What can hang from each mark:
k379: k286 k355 k636 k654 k660 k888
k888: k355 k379 k636
k355: k888
k734: k139 k915
k636: k888
k654: k915
k915: k654 k888

Every row comes from one small tree of marks. The marks that hang from a mark follow it in brackets, in the order of their numbers. Every link used is in the known rows. Which tree was each row made from?
Known rows:
k915[k654 k888]: [-1.31  1.07  1.71  1.59  0.11 -0.04 -0.67  0.72  0.53  1.52 -0.16 -0.31
  0.65  0.88 -0.35 -0.30  0.87  1.59 -1.31  1.04 -1.20 -2.61 -0.46 -0.73
  0.43  0.68 -0.33 -1.43  0.06  1.48]
k379[k286 k355 k636 k654[k915] k660 k888]: [ 5.84 -0.69 -3.86 -0.84 -0.21 -0.29  2.26 -0.51 -1.05 -1.01  0.66 -1.34
 -0.71  0.94  2.09 -0.10  0.91  0.45  1.61 -1.12  1.38  3.81 -0.09  0.41
 -1.14 -0.14  0.46  2.62  0.67  2.66]
k636[k888[k355 k379[k286 k654[k915] k660]]]: [ 2.60 -1.26 -3.30 -1.88  0.02 -2.19  0.08  0.34 -0.84 -0.38 -0.08 -1.44
 -0.90  0.29  0.86  0.50 -0.01 -0.18  0.95 -1.40  0.49  2.16  0.67  0.71
 -1.17 -0.42  0.50  2.86 -0.14 -0.04]
k734[k139]: [ 0.73  2.98  4.75  0.37  0.29  2.56 -0.78 -0.02  0.80 -0.12 -0.17  2.45
  0.24 -1.45 -0.70  0.24 -0.43  0.75 -0.51  0.90 -0.13 -0.97  0.01 -0.04
  0.45 -0.27 -0.13 -1.75 -0.90 -0.29]
k888[k379]: [-2.05  1.24  0.95  0.59  0.02  1.02 -1.33  0.11 -0.11  0.16 -0.36  1.54
 -0.15 -0.13 -1.45  0.01 -0.94  0.73  0.47  0.58  0.06 -1.01 -0.05  0.21
  0.68 -1.93  0.10  0.09  0.16 -1.47]
k379[k636 k654 k660 k888]: [ 5.58  0.15 -2.24  1.79 -0.10 -0.09  1.12 -0.24 -1.47 -0.33  0.41 -0.53
 -0.38  1.40  1.34 -0.22  0.23 -0.35  0.42 -0.03  0.78  1.81 -0.80  0.30
  0.20  2.67  0.29  1.58  0.64  1.93]
k654[k915[k888[k355 k379 k636]]]: [-6.02 -1.93 -0.31 -0.76 -0.33 -0.15 -1.77 -0.08 -0.13  0.09 -0.40  0.34
 -0.38 -0.36 -2.12  0.17 -1.73 -1.67 -0.30  0.13  0.02 -0.79 -0.02 -0.04
  0.81 -2.03 -0.13 -0.12  0.07 -2.26]
k734[k139 k915[k888[k379]]]: [-2.65  1.29  4.73  0.23  0.27 -0.69 -0.65  0.29  0.85 -0.20 -0.06 -0.08
  1.16 -1.46 -2.48  0.19  0.29 -1.56 -0.21  0.42 -1.24 -2.55  0.28 -0.56
  0.69  1.44 -0.24 -2.13 -1.05 -0.20]
k654[k915[k888[k379[k355 k636 k660]]]]: [-1.55 -0.57 -2.45 -0.30 -0.02  0.53 -0.53  0.15 -0.99 -0.58  0.24 -0.95
 -0.25  0.29 -1.64  0.13 -2.38 -1.63  2.14 -0.44  0.49  0.47 -0.26 -0.35
  0.47 -0.42  0.33  2.39  0.56  0.04]
k888[k355 k379[k286]]: [-2.29 -0.27 -0.62 -1.44 -0.41  2.37 -0.79 -0.08 -0.37  0.34 -0.39  1.47
 -0.16 -0.56 -0.84 -0.03 -0.35  0.30  1.70  0.60  0.36  0.45  0.66  0.84
 -0.37 -2.75  0.53  1.12  0.09 -1.95]
k379[k286 k355 k636[k888] k654]: [ 3.14 -1.14 -3.31 -0.54  0.23  0.41  1.47  0.31 -0.11  0.20  0.35  1.15
 -0.90  0.86  2.49 -0.33  0.84  0.99  0.14 -0.65  0.51  2.28 -0.33  0.11
 -0.64  0.25  0.20  0.26  0.05  2.58]
k734[k915[k888]]: [-0.55  2.26  2.15  0.94  0.30 -0.55 -0.13  0.55  0.91 -0.19 -0.09  1.30
  0.98  0.19 -1.10 -0.08  0.03  1.31 -0.79 -0.38 -0.67 -2.91  0.00 -1.09
  0.99  0.00 -0.60 -2.33 -0.08  0.87]
k915[k654 k888[k355 k379[k286 k636 k660]]]: [-1.77 -2.57 -3.06 -0.62 -0.65  1.04  0.42  0.29 -1.98  1.29  0.16 -1.91
  0.41  0.51  0.50 -0.10 -0.10 -1.31  1.65  1.18 -0.36  0.58  0.12  0.67
 -0.41  1.31  0.69  2.09  0.37 -0.20]
k654[k915[k888]]: [-1.17  2.17  1.80  0.57  0.33 -0.72 -0.99  0.52  0.65 -0.11 -0.08  1.15
  0.08  0.05 -0.93  0.17 -0.11  1.62 -1.17 -0.39 -0.33 -1.99 -0.15 -1.43
  0.78 -2.67 -0.60 -1.46  0.13  0.59]
k734[k139 k915[k654]]: [ 0.48  2.36  5.96  0.25  0.13  0.55  0.46  0.09  1.45  0.24 -0.13  0.25
  1.43 -1.03  0.03  0.41  0.23  2.35 -1.76  0.44 -0.92 -2.06  0.19  0.40
  0.19  1.98 -0.47 -3.23 -1.14  0.36]
k355[k888[k636]]: [-0.25  0.86  0.88  1.94  0.56  1.44 -0.28 -0.39 -0.39  0.12  0.00  2.75
 -0.46 -0.05  0.23 -0.23  0.63  0.04 -0.49  0.38  0.30 -0.60 -0.73 -0.58
  0.84 -2.17  0.03 -1.18  0.57 -0.53]
k654[k915[k888[k379[k355] k636]]]: [-5.18 -1.53 -0.81 -0.60  0.00 -0.16 -1.26 -0.08  0.21 -0.04 -0.22 -0.02
 -0.49 -0.13 -1.83 -0.12 -1.51 -1.19  0.48 -0.18  0.02 -0.52 -0.19 -0.34
  0.49 -1.93 -0.01  0.16  0.12 -1.01]
k379[k888]: [ 0.69  1.77  1.52  1.36  0.08  0.47 -0.40  0.06 -0.39 -0.10 -0.03  1.74
 -0.15  0.39 -1.25 -0.11  0.70  0.94  0.25  0.20  0.11 -0.60 -0.38 -0.26
  0.66 -2.10  0.11 -0.41  0.24  1.38]
k734[k139 k915[k888[k379[k355]]]]: [-2.91  0.70  3.38 -0.57  0.27  0.94 -0.55  0.25  1.44 -0.32 -0.05 -0.41
  1.19 -1.32 -3.52  0.01 -0.48 -2.01  1.23  0.31 -0.95 -1.65  0.31 -0.19
  0.16  1.73  0.12 -0.84 -1.04  0.57]
k379[k286 k654[k915] k660]: [ 6.31  1.90 -1.43 -0.64  0.03 -0.84  1.14 -0.17 -0.15 -0.55  0.13 -0.45
 -0.40  0.25  3.06  0.09  0.63  2.90 -0.22 -0.90  0.78  1.55  0.47  0.18
 -1.08 -0.63 -0.10  1.11  0.27  0.31]

Which tree is each row?
[-0.14 -0.03 -1.02 -0.49  0.04 -0.11 -0.63 -0.16  1.24 -0.28 -0.26 -1.35
 -0.48  0.50 -1.40  0.10 -0.96  0.61  0.54 -0.63  0.39  0.75  0.14  0.49
 -0.66  0.09 -0.03  1.77  0.30 -0.31]
k888[k379[k355 k654[k915]]]
[ 4.43 -0.75 -3.49  1.42  0.28 -0.10  1.61 -0.43 -1.87  0.14  0.60 -1.23
 -0.45  0.69  2.17 -0.38  2.51 -1.58  1.54  0.13  0.42  2.47 -0.20  0.17
 -0.74  0.57  0.68  2.64  1.07  0.27]
k355[k888[k379[k286 k636 k654 k660]]]
[-5.62 -2.23 -0.50  0.03 -0.45  1.37 -1.67 -0.04 -0.48  0.65 -0.37  0.88
 -0.19 -0.15 -2.10 -0.30 -1.62 -2.54  0.49  1.21 -0.16 -1.09 -0.20  0.13
  0.83 -0.14  0.23  0.15  0.05 -1.96]
k915[k888[k355 k379 k636]]
[-0.87  1.71  5.62  0.73  0.26 -0.51  0.23  0.50  1.55  0.73  0.00 -0.83
  1.71 -0.62 -0.51  0.17  1.07  0.81 -1.88  0.62 -1.75 -3.22  0.05 -0.54
  0.32  2.90 -0.60 -3.44 -1.13  1.56]
k734[k139 k915[k654 k888]]
[-1.30 -2.67 -2.19 -1.71 -0.57 -0.40  0.27 -0.75  0.13 -0.03 -0.28 -0.42
 -0.82 -0.28  1.71  0.15 -0.14  0.10 -0.54 -0.23  0.74  2.03  0.51  1.21
 -0.91 -1.49  0.00  0.68  0.18 -2.58]
k888[k355 k379[k286 k654[k915]] k636]
[ 2.47 -1.86 -4.10 -1.73 -0.34 -0.43  0.90 -0.79 -0.62 -0.60  0.01 -1.43
 -0.97  0.12  2.12 -0.18 -0.98 -0.07  1.48 -0.53  1.17  3.13  0.40  1.11
 -1.43  0.01  0.49  2.75  0.25 -1.11]
k888[k379[k286 k355 k654[k915] k660] k636]
[ 0.92  0.55 -1.45  1.97  0.39  1.28 -0.18 -0.20 -2.13 -0.31  0.37  0.57
 -0.29  0.29 -0.81  0.08 -0.17 -2.05  1.96  0.20  0.48  0.41 -0.57 -0.16
  0.73 -0.85  0.65  2.13  0.96 -0.62]
k355[k888[k379[k636 k660]]]
[ 3.82  0.96 -2.00 -0.05  0.19 -0.06  0.01  0.27  0.78 -0.31  0.19 -1.92
 -0.08  0.96 -0.59 -0.19 -0.69  0.05  0.76 -0.79  0.31  0.18 -0.12 -0.66
 -0.65  2.49 -0.05  2.23  0.25  2.13]
k379[k355 k654[k915[k888]] k660]
[-0.49 -1.08 -2.19 -0.42 -0.11  0.31  0.09 -0.32  0.67 -0.46  0.06 -1.02
 -0.63  0.70 -0.41  0.11 -1.45  0.10  0.19 -0.71  0.78  1.79 -0.22  0.41
 -0.12  0.20 -0.04  1.47  0.54 -0.47]
k888[k379[k355 k636 k654[k915]]]
[ 2.68 -1.54 -3.15 -1.32 -0.36 -0.33  0.85 -0.32 -0.44 -0.07  0.07 -1.09
 -0.46  0.28  2.42 -0.19  0.06 -0.31 -0.24 -0.27  0.69  1.60  0.29  0.11
 -0.97  1.28 -0.01  1.08  0.17 -0.13]
k379[k286 k654[k915[k888[k355 k636]]] k660]
[-1.24  0.06 -0.32 -0.32  0.33 -1.51 -0.42  0.64 -0.94  0.29 -0.11  1.86
 -0.66 -0.17  0.48  0.06  0.91  0.91  0.42 -0.24 -0.25  0.04  0.31 -0.08
  0.04 -3.60  0.35 -0.32 -0.19  0.17]
k636[k888[k379[k286]]]
[-0.63 -1.38 -0.96  0.97 -0.26 -0.34 -0.48 -0.53  0.00  0.39 -0.25  0.10
 -0.60  0.54  0.88 -0.34 -0.61 -0.16 -1.06  0.77  0.17  0.37 -0.33  0.81
  0.21  1.34 -0.05 -0.06  0.23 -1.90]
k888[k379[k654] k636]
[-1.92  0.55  4.93 -0.22 -0.10  1.15 -0.09  0.45  1.70  0.68 -0.18 -0.82
  1.79 -0.88 -1.89  0.31  0.28 -0.22 -1.10  0.64 -1.44 -2.70  0.25 -0.06
  0.11  3.28 -0.33 -2.39 -1.25  0.88]
k734[k139 k915[k654 k888[k355]]]
[-1.02 -1.05 -0.61  0.13 -0.13 -1.79 -0.41 -0.54  0.35 -0.23 -0.24 -0.31
 -0.80  0.20  1.12  0.16 -0.97  0.67 -1.78 -0.31  0.43  0.71 -0.15  0.61
  0.17 -0.52 -0.38 -0.37  0.20 -2.18]
k888[k379[k654[k915]] k636]
[ 1.07 -1.06 -2.26  0.08 -0.24 -0.12  1.07 -0.30 -0.61  0.34  0.19  0.08
 -0.48  0.47  2.52 -0.28  1.12  0.55 -0.17  0.47  0.40  1.86 -0.02  0.66
 -0.41 -0.11  0.15  0.31  0.54 -0.71]
k888[k379[k286 k636 k654]]
[ 3.31 -0.71  0.01 -0.26 -0.03 -1.43  1.97 -0.13 -0.61 -0.44  0.62 -2.42
  1.01 -0.79  1.93 -0.03  1.55 -2.15  0.33  0.13 -0.46  0.86  0.35 -0.01
 -0.66  4.45  0.10 -0.18 -0.67  0.60]
k734[k139 k915[k888[k379[k286 k636 k654 k660]]]]
[-3.42 -0.91  0.03  0.21 -0.27  2.36 -1.21  0.02 -0.03  0.50 -0.28  2.03
 -0.14 -0.09 -0.94 -0.29 -1.41 -0.97 -0.31  0.88  0.06 -1.30 -0.35 -0.18
  0.91 -0.08 -0.10 -0.95 -0.01 -0.83]
k915[k888[k355 k636]]
[-0.34 -1.04 -0.46  1.45  0.40 -2.17 -0.08 -0.59  0.12 -0.10  0.04 -0.86
 -0.73  0.29  0.29  0.10  1.40 -1.14 -1.29 -0.52  0.16  0.61 -0.42 -0.08
  0.03 -1.12 -0.13  0.17  0.67 -1.30]
k355[k888[k379[k654[k915]] k636]]
[ 4.67 -1.03 -3.79 -1.18  0.01 -1.00  1.31  0.19 -1.13 -0.63  0.27  0.13
 -0.89  0.53  2.94  0.51 -0.43  1.00 -0.04 -1.56  1.14  2.88  0.15  0.31
 -0.60 -0.17  0.15  1.48  0.15  0.92]
k379[k286 k636[k888[k355]] k654[k915] k660]
[-1.53  0.89  4.40  0.39  0.22  0.14  0.06 -0.11  0.84 -0.37  0.04  1.61
  1.04 -1.46 -0.06 -0.02 -0.28 -0.80 -1.65  0.54 -0.71 -2.21 -0.18 -0.67
  0.99  1.66 -0.61 -3.94 -1.14 -0.12]
k734[k139 k915[k888[k636]]]
[ 2.71 -0.37 -0.88 -1.01 -0.32 -0.77  0.91 -0.31  0.37 -0.26  0.04 -0.75
 -0.39  0.45  0.53  0.07  2.17  0.99 -0.12 -0.87  0.54  1.85  0.36  0.32
 -1.15 -1.86  0.09  0.93  0.23  1.38]
k379[k286 k654[k915] k888[k355]]
[-2.70 -0.27  0.87  0.05 -0.12 -2.34  0.81  0.56  0.18  1.14 -0.02 -1.59
  1.21  0.43  0.62 -0.09  2.25  1.30 -0.35  0.37 -1.47 -2.06  0.48 -0.21
 -0.29 -0.15 -0.18 -1.62 -0.11  0.64]
k734[k915[k654 k888[k379[k286]]]]
[-2.43  1.09  1.12 -0.34 -0.01  0.91 -1.41  0.44  0.80 -0.10 -0.26  0.97
  0.02 -0.13 -2.18  0.23 -0.98  0.55 -0.38 -0.39 -0.07 -1.55  0.08 -0.82
  0.56 -1.95 -0.36 -0.43  0.03  0.02]
k654[k915[k888[k355]]]
[-0.28  2.65  5.22  0.52  0.40  0.22 -0.22  0.34  1.38 -0.37  0.05  1.09
  1.33 -1.39 -1.31  0.14  0.44 -0.05 -1.01  0.18 -1.03 -2.76  0.08 -0.96
  0.76  1.38 -0.56 -3.15 -1.07  1.00]
k734[k139 k915[k888]]
